Known rows, with every way that one mark hangs from another
pilisub(gavopi): [1.63, 0.56, 1.36, -3.10, -1.75, 0.70, -0.02, 0.11, 0.80, 0.55, -0.54, 0.97, 1.22, -3.06, -0.63, -0.95, -0.26, 0.04, -1.12, 3.47, -0.67, -2.99, 0.73]
gugodez(gavopi pata(nilebuz) ruzip(dozof(golez) pilisub)): [-2.13, 0.39, 1.15, 0.61, -2.21, 1.23, 0.93, -3.03, 0.28, -0.67, -0.79, 1.08, 1.56, -1.02, 0.50, -1.48, 1.92, 0.71, -3.47, 4.28, -0.13, -3.38, 1.36]
pata(gugodez(gavopi(pilisub) ruzip(dozof(golez(luseb)))) nilebuz): [-0.51, 1.25, 1.36, 0.16, -0.59, 1.77, 0.03, -0.50, -0.11, -0.07, 0.39, 0.31, 1.47, -1.95, 2.20, -2.49, 2.97, -1.93, -2.40, 3.08, -0.32, -0.35, 1.16]
dozof(golez(luseb) ruzip(gugodez(gavopi) pilisub)): [0.15, 1.08, 0.66, 1.64, 0.31, 1.02, -0.67, 1.62, 0.01, -0.78, 0.10, 1.82, 1.27, -1.13, 1.69, 0.29, -0.23, -1.89, -2.83, 3.55, -0.69, -1.57, -1.29]
pilisub(gavopi(gugodez(pata(nilebuz) ruzip(dozof(golez))))): [-1.68, 0.29, 1.72, -1.40, -1.42, 1.23, 0.42, -2.91, 0.69, 0.84, -1.41, 0.60, 1.79, -1.84, 0.45, -1.90, 2.18, -0.21, -3.09, 2.92, 0.15, -1.12, 1.14]
gugodez(gavopi ruzip(dozof(golez(luseb)) pilisub)): [-0.57, 0.90, 1.26, 2.47, -2.22, 2.28, 0.78, -0.14, -0.18, -0.72, -0.07, 1.51, 0.70, -1.21, 0.57, -1.94, 0.60, 0.45, -2.32, 3.44, -1.31, -1.46, 0.71]
golez(luseb): [2.01, 0.32, 1.39, -2.54, -1.60, 1.27, -0.14, 0.60, 0.43, -0.14, 0.04, 0.81, 1.50, -1.64, 0.89, -1.39, -0.37, 0.10, -0.44, 2.94, -0.64, -4.12, 0.97]
gavopi(gugodez pilisub): [1.56, -0.82, 1.72, -2.63, -0.58, -0.08, -0.10, 0.92, 0.36, 0.61, -0.05, 0.77, 1.75, -0.30, -0.26, -1.92, 1.27, -1.09, -1.15, 2.67, -0.40, -4.05, 1.42]
dozof(golez): [1.25, -0.44, 1.36, -2.43, -1.78, 1.96, 0.03, -0.07, 0.10, 0.79, -0.40, 1.36, 1.17, -1.75, 0.51, -1.07, -0.20, -1.29, -0.36, 3.08, -0.25, -3.40, 0.42]
gavopi(gugodez(ruzip) pilisub): [1.21, -0.17, 1.83, -1.30, -0.16, -0.37, 0.39, 0.71, 0.51, 0.39, -0.28, 0.42, 1.80, -0.19, 0.17, -2.40, 1.89, -1.11, -1.54, 2.27, -0.65, -3.50, 1.92]
pilisub(gavopi(gugodez)): [1.68, 0.42, 1.54, -2.92, -0.98, 0.18, -0.25, 0.41, 0.83, 0.61, -0.78, 0.68, 1.36, -2.19, -0.85, -1.18, -0.15, -0.53, -1.67, 3.09, -0.51, -2.56, 0.47]
ruzip(pilisub): [0.90, -0.51, 1.06, -1.59, -1.52, 0.29, 0.24, 0.89, 0.29, 0.01, -0.10, 1.21, 1.16, -1.46, -0.98, -1.31, -0.20, -0.35, -0.93, 3.41, -0.80, -5.92, 1.35]
ruzip(dozof(golez(luseb)) gugodez(gavopi pata(nilebuz)) pilisub): [-1.91, 0.32, 0.88, 0.27, -1.77, 1.22, 0.55, -1.27, -0.42, -0.68, -0.04, 1.73, 1.98, -0.96, 1.50, -0.72, 1.53, 0.44, -4.31, 4.42, -0.44, -2.52, -0.08]
gavopi(gugodez(pata) pilisub): [0.57, -1.02, 1.80, -2.75, -1.05, -0.34, 0.48, 0.21, 0.44, 0.34, -0.27, 0.46, 1.90, -0.07, 0.02, -1.41, 2.22, 0.23, -2.03, 3.19, 0.23, -4.49, 1.17]
luseb(golez): [2.05, 0.24, 1.88, -2.21, -1.64, 0.75, 0.36, 0.09, 0.51, 0.57, -0.49, 0.89, 1.24, -1.47, 0.50, -1.32, -0.39, -0.34, -0.71, 2.79, -0.18, -3.89, 1.24]
pilisub(gavopi(gugodez(pata(nilebuz) ruzip(dozof)))): [-1.25, 0.39, 1.85, -2.00, -1.44, 0.02, 0.47, -2.38, 1.16, 0.46, -1.27, 0.28, 1.95, -1.75, 0.31, -2.25, 2.04, 0.57, -3.24, 3.24, -0.05, -2.34, 1.92]
ruzip(dozof(golez) gugodez pilisub): [-1.14, -1.48, 1.08, 0.51, -1.79, 1.40, 0.81, 1.83, -0.58, 1.13, 0.21, 2.54, 1.08, -1.25, 0.28, -1.75, 0.57, -1.49, -2.02, 3.26, -1.28, -2.73, 0.54]
nilebuz(gavopi pata ruzip): [1.18, 1.84, 1.35, -3.30, -1.46, -0.29, -0.26, 1.56, 1.02, 0.59, -0.93, -0.48, -0.89, -2.91, 1.16, -0.26, 0.76, 1.15, -1.86, 3.61, 0.20, -4.54, 0.28]
nilebuz(ruzip): [1.58, 0.83, 1.49, -2.82, -1.15, 0.36, -0.30, 1.26, 1.22, 0.52, -0.69, 0.31, 0.47, -2.07, 1.04, -1.97, 0.14, -1.14, -0.75, 3.11, -0.66, -4.52, 1.43]
pilisub(gavopi(gugodez(ruzip))): [1.25, 0.95, 1.58, -1.57, -0.47, -0.19, 0.17, 0.13, 0.99, 0.48, -1.05, 0.41, 1.45, -2.10, -0.52, -1.56, 0.40, -0.60, -2.00, 2.64, -0.73, -2.04, 1.09]
pata(nilebuz(gavopi(gugodez(ruzip(dozof(golez))) pilisub))): [-1.34, 1.25, 1.46, -1.22, -0.85, 0.96, 0.32, -1.46, 0.21, 1.01, -1.04, 0.71, 0.89, -1.45, 0.08, -2.29, 2.32, -1.52, -2.22, 2.26, -0.21, -1.63, 1.55]
pata(gugodez nilebuz(gavopi(pilisub) ruzip)): [0.30, 2.88, 0.93, -3.95, 0.59, -0.92, -0.61, 1.65, 1.06, 0.72, -0.45, -0.90, -0.01, -3.94, 0.61, -1.53, 2.33, -2.82, -1.86, 3.12, 0.17, -4.24, 1.32]
pilisub(gavopi(gugodez(pata(nilebuz) ruzip(dozof(golez(luseb)))))): [-1.49, 1.00, 1.62, -0.87, -1.39, 1.84, 0.24, -2.68, 0.55, 0.33, -1.12, 0.39, 1.80, -1.97, 0.92, -1.96, 2.15, 0.23, -3.04, 2.53, -0.09, -0.62, 0.81]

Rows
[1.54, 1.30, 1.28, -0.82, -0.29, -0.11, 0.25, 1.44, 0.68, -0.38, -0.05, -0.18, 1.14, -2.23, 1.32, -1.20, 0.41, -1.35, -2.32, 4.00, -0.24, -2.46, 0.81] | pata(gugodez(gavopi ruzip))
[0.51, 0.35, 1.27, 0.00, 0.23, 0.64, -0.66, 1.16, 0.32, 0.17, 0.15, 1.83, 1.69, -0.81, 2.13, 0.02, 1.16, -2.58, -2.56, 3.55, -0.32, -0.53, -0.73] | dozof(golez ruzip(gugodez(gavopi(pilisub))))
[-0.71, 1.22, 1.08, 1.90, -1.35, 1.34, 0.34, 2.34, 0.12, -0.18, 0.01, 1.67, 0.31, -1.64, 1.73, -1.74, 0.87, -1.05, -3.33, 3.67, -1.56, -0.97, -0.21] | nilebuz(ruzip(dozof(golez(luseb)) gugodez(gavopi) pilisub))
[-1.62, -0.15, 1.38, 0.44, -2.25, 1.88, 0.61, -0.01, -0.05, 0.26, -0.45, 1.25, 0.77, -1.96, -0.98, -1.42, 1.46, 0.90, -2.77, 3.01, -0.49, -1.44, -0.09] | ruzip(dozof(golez(luseb)) pilisub(gavopi(gugodez(pata))))
[0.54, 0.24, 0.96, -1.16, -0.74, -0.59, 0.50, 1.85, 0.33, 0.50, -0.09, 1.68, 1.45, -2.85, -1.06, -0.56, 0.26, -0.61, -2.68, 3.53, -1.40, -3.43, 0.26] | ruzip(gugodez pilisub(gavopi))
[0.43, 0.55, 1.72, 0.05, -2.41, 0.91, 0.68, -0.32, 0.80, -0.26, -0.49, 1.05, 1.12, -1.18, 1.23, -2.18, 0.16, 0.66, -2.14, 3.98, -0.90, -1.89, 1.74] | gugodez(gavopi ruzip(dozof))
[0.06, 0.28, 1.89, -0.66, -1.55, 0.50, 0.41, 0.28, 0.84, 0.87, -0.79, 0.79, 1.10, -1.91, -0.21, -2.61, 0.69, -0.18, -2.16, 2.72, -1.04, -0.88, 1.61] | pilisub(gavopi(gugodez(ruzip(dozof))))
[0.92, 0.81, 1.14, -2.87, 0.33, -0.16, -0.17, 0.09, 0.74, 0.42, -0.24, -0.43, 1.74, -2.44, 1.31, -2.00, 1.14, -2.60, -1.41, 3.03, 0.02, -4.47, 2.08] | pata(gugodez(ruzip) nilebuz)
[-0.95, -0.58, 0.94, -0.20, -0.06, -0.75, -0.11, 1.77, 0.70, -0.02, -0.14, 1.29, 1.54, -0.90, 1.15, -0.11, 0.81, -0.94, -2.79, 3.76, -0.28, -4.69, 0.28] | dozof(ruzip(gugodez(pata) pilisub))
[-0.20, 0.62, 0.77, -0.12, -0.57, 1.37, -0.70, 0.33, 0.65, 0.37, -0.61, 1.45, 0.60, -2.89, -0.83, -0.29, -0.02, -1.92, -1.10, 2.93, -0.46, -2.24, -0.37] | dozof(golez ruzip(pilisub(gavopi)))
[-0.52, 0.23, 1.88, -0.04, -2.80, 0.69, 1.21, -1.02, 0.82, -0.50, -0.56, 0.81, 1.28, -0.97, 1.48, -1.67, 1.09, 1.98, -3.03, 4.58, -0.40, -2.31, 1.53] | gugodez(gavopi pata ruzip(dozof))
[-1.06, 0.93, 1.75, 0.61, -1.67, 1.28, 0.67, 1.48, 0.36, 0.06, 0.08, 1.29, 0.87, -1.25, 3.08, -1.62, 3.20, 0.11, -3.81, 3.88, -0.77, 0.07, -0.12] | nilebuz(ruzip(dozof(golez(luseb)) gugodez(gavopi(pilisub) pata)))
[-1.94, 2.55, 0.62, -0.32, -0.70, 1.04, 0.04, 1.08, 0.14, 0.55, -0.62, 1.17, -0.10, -3.17, 1.04, -1.59, 1.05, -1.71, -2.99, 2.88, -1.05, -2.57, 0.25] | pata(nilebuz(gavopi ruzip(dozof(golez(luseb)) gugodez pilisub)))
[0.87, 0.24, 1.10, -1.54, -0.74, -0.37, -0.01, 0.88, 0.57, 0.24, -0.64, 0.82, 1.17, -2.02, -2.22, -1.16, 0.01, -0.49, -2.00, 3.13, -0.77, -3.90, 0.58] | ruzip(pilisub(gavopi(gugodez)))
[-1.13, 1.22, 0.52, 0.22, 0.36, 0.55, -0.72, -1.10, 0.36, -1.27, -0.35, 1.26, 2.10, -0.94, 2.13, 0.70, 1.06, -1.08, -3.99, 4.12, 0.23, -2.96, -1.01] | dozof(golez(luseb) ruzip(gugodez(gavopi pata(nilebuz)) pilisub))
[-0.34, 0.25, 1.64, 0.98, -1.20, 1.37, 0.74, 1.32, -0.06, 0.51, 0.41, 0.79, 0.70, -1.82, 1.48, -2.28, 2.58, -2.02, -2.23, 3.41, -0.56, 0.25, 0.95] | pata(gugodez(gavopi(pilisub) ruzip(dozof(golez))))
[-2.09, -0.88, 1.51, 1.24, -2.60, 1.66, 1.53, -0.33, 0.02, 0.34, -0.43, 1.39, 0.85, -1.12, 0.09, -2.01, 1.88, 0.46, -2.09, 3.29, -0.63, -3.39, 1.48] | gugodez(pata ruzip(dozof(golez) pilisub))
[0.35, 0.70, 1.80, -1.63, -0.90, -0.41, 0.62, -0.45, 1.09, 0.17, -1.19, 0.07, 1.59, -1.85, -0.24, -1.15, 1.46, 0.77, -2.86, 3.18, -0.16, -2.51, 0.82] | pilisub(gavopi(gugodez(pata ruzip)))
[-1.17, 0.80, 0.77, 0.81, -0.01, 0.87, -0.26, 1.27, 0.30, -0.08, -0.26, 1.60, 1.21, -2.64, 0.81, 0.61, 1.21, -0.78, -3.14, 3.20, -0.40, -1.32, -1.43] | dozof(golez(luseb) ruzip(gugodez(pata) pilisub(gavopi)))
[-1.74, 0.97, 1.19, 1.82, -1.70, 1.11, 0.74, 1.68, 0.17, -0.44, -0.11, 1.37, 0.44, -1.40, 1.97, -1.23, 1.76, 0.28, -4.19, 4.21, -1.00, -1.41, -0.44] | nilebuz(ruzip(dozof(golez(luseb)) gugodez(gavopi pata) pilisub))
[-1.83, 1.86, 0.80, -1.18, -0.87, 0.69, -0.23, -0.18, 0.51, 0.78, -1.45, 0.55, -0.45, -2.30, -0.68, -2.12, 0.87, -1.93, -2.36, 2.78, -0.32, -3.47, 0.85] | pata(nilebuz(gavopi(gugodez) ruzip(dozof(golez) pilisub)))
[0.10, 0.46, 1.69, -3.90, -0.01, -0.94, -0.42, -0.80, 1.28, 0.37, -0.94, -0.49, 1.74, -0.64, 1.01, -2.20, 3.11, -0.96, -2.43, 2.95, 0.35, -5.30, 1.95] | gavopi(gugodez(pata(nilebuz(ruzip))) pilisub)
[-0.77, 0.76, 1.10, 0.36, -1.26, 1.52, -0.31, 3.36, 0.06, 0.92, 0.24, -0.17, -1.13, -3.97, 0.99, -1.70, 2.60, -0.43, -2.20, 2.91, -0.58, -1.14, -0.25] | nilebuz(pata(gugodez) ruzip(dozof(golez(luseb)) pilisub(gavopi)))
[-0.74, -0.12, 1.25, 1.01, -1.67, 0.43, 0.35, 2.22, 0.03, 0.41, -0.14, 1.25, -0.13, -1.13, 2.07, -0.91, 1.86, 0.22, -3.85, 4.22, -0.78, -2.04, -0.35] | nilebuz(pata ruzip(dozof(golez) gugodez(gavopi) pilisub))
[-1.40, 1.45, 0.98, 0.63, -1.52, 0.92, 0.32, 3.23, -0.23, 0.77, -0.19, 0.92, -1.23, -2.67, 1.65, -0.72, 1.69, 0.55, -3.24, 3.03, -0.76, -2.16, -0.65] | nilebuz(gavopi pata ruzip(dozof(golez(luseb)) gugodez pilisub))
[-1.30, 1.85, 0.67, -0.68, -0.51, 1.64, -0.56, 1.17, 0.46, 0.71, -0.17, -0.03, -0.01, -4.46, 0.41, -2.59, 1.91, -2.69, -2.03, 2.72, -0.81, -1.67, 0.70] | pata(gugodez nilebuz(ruzip(dozof(golez(luseb)) pilisub(gavopi))))
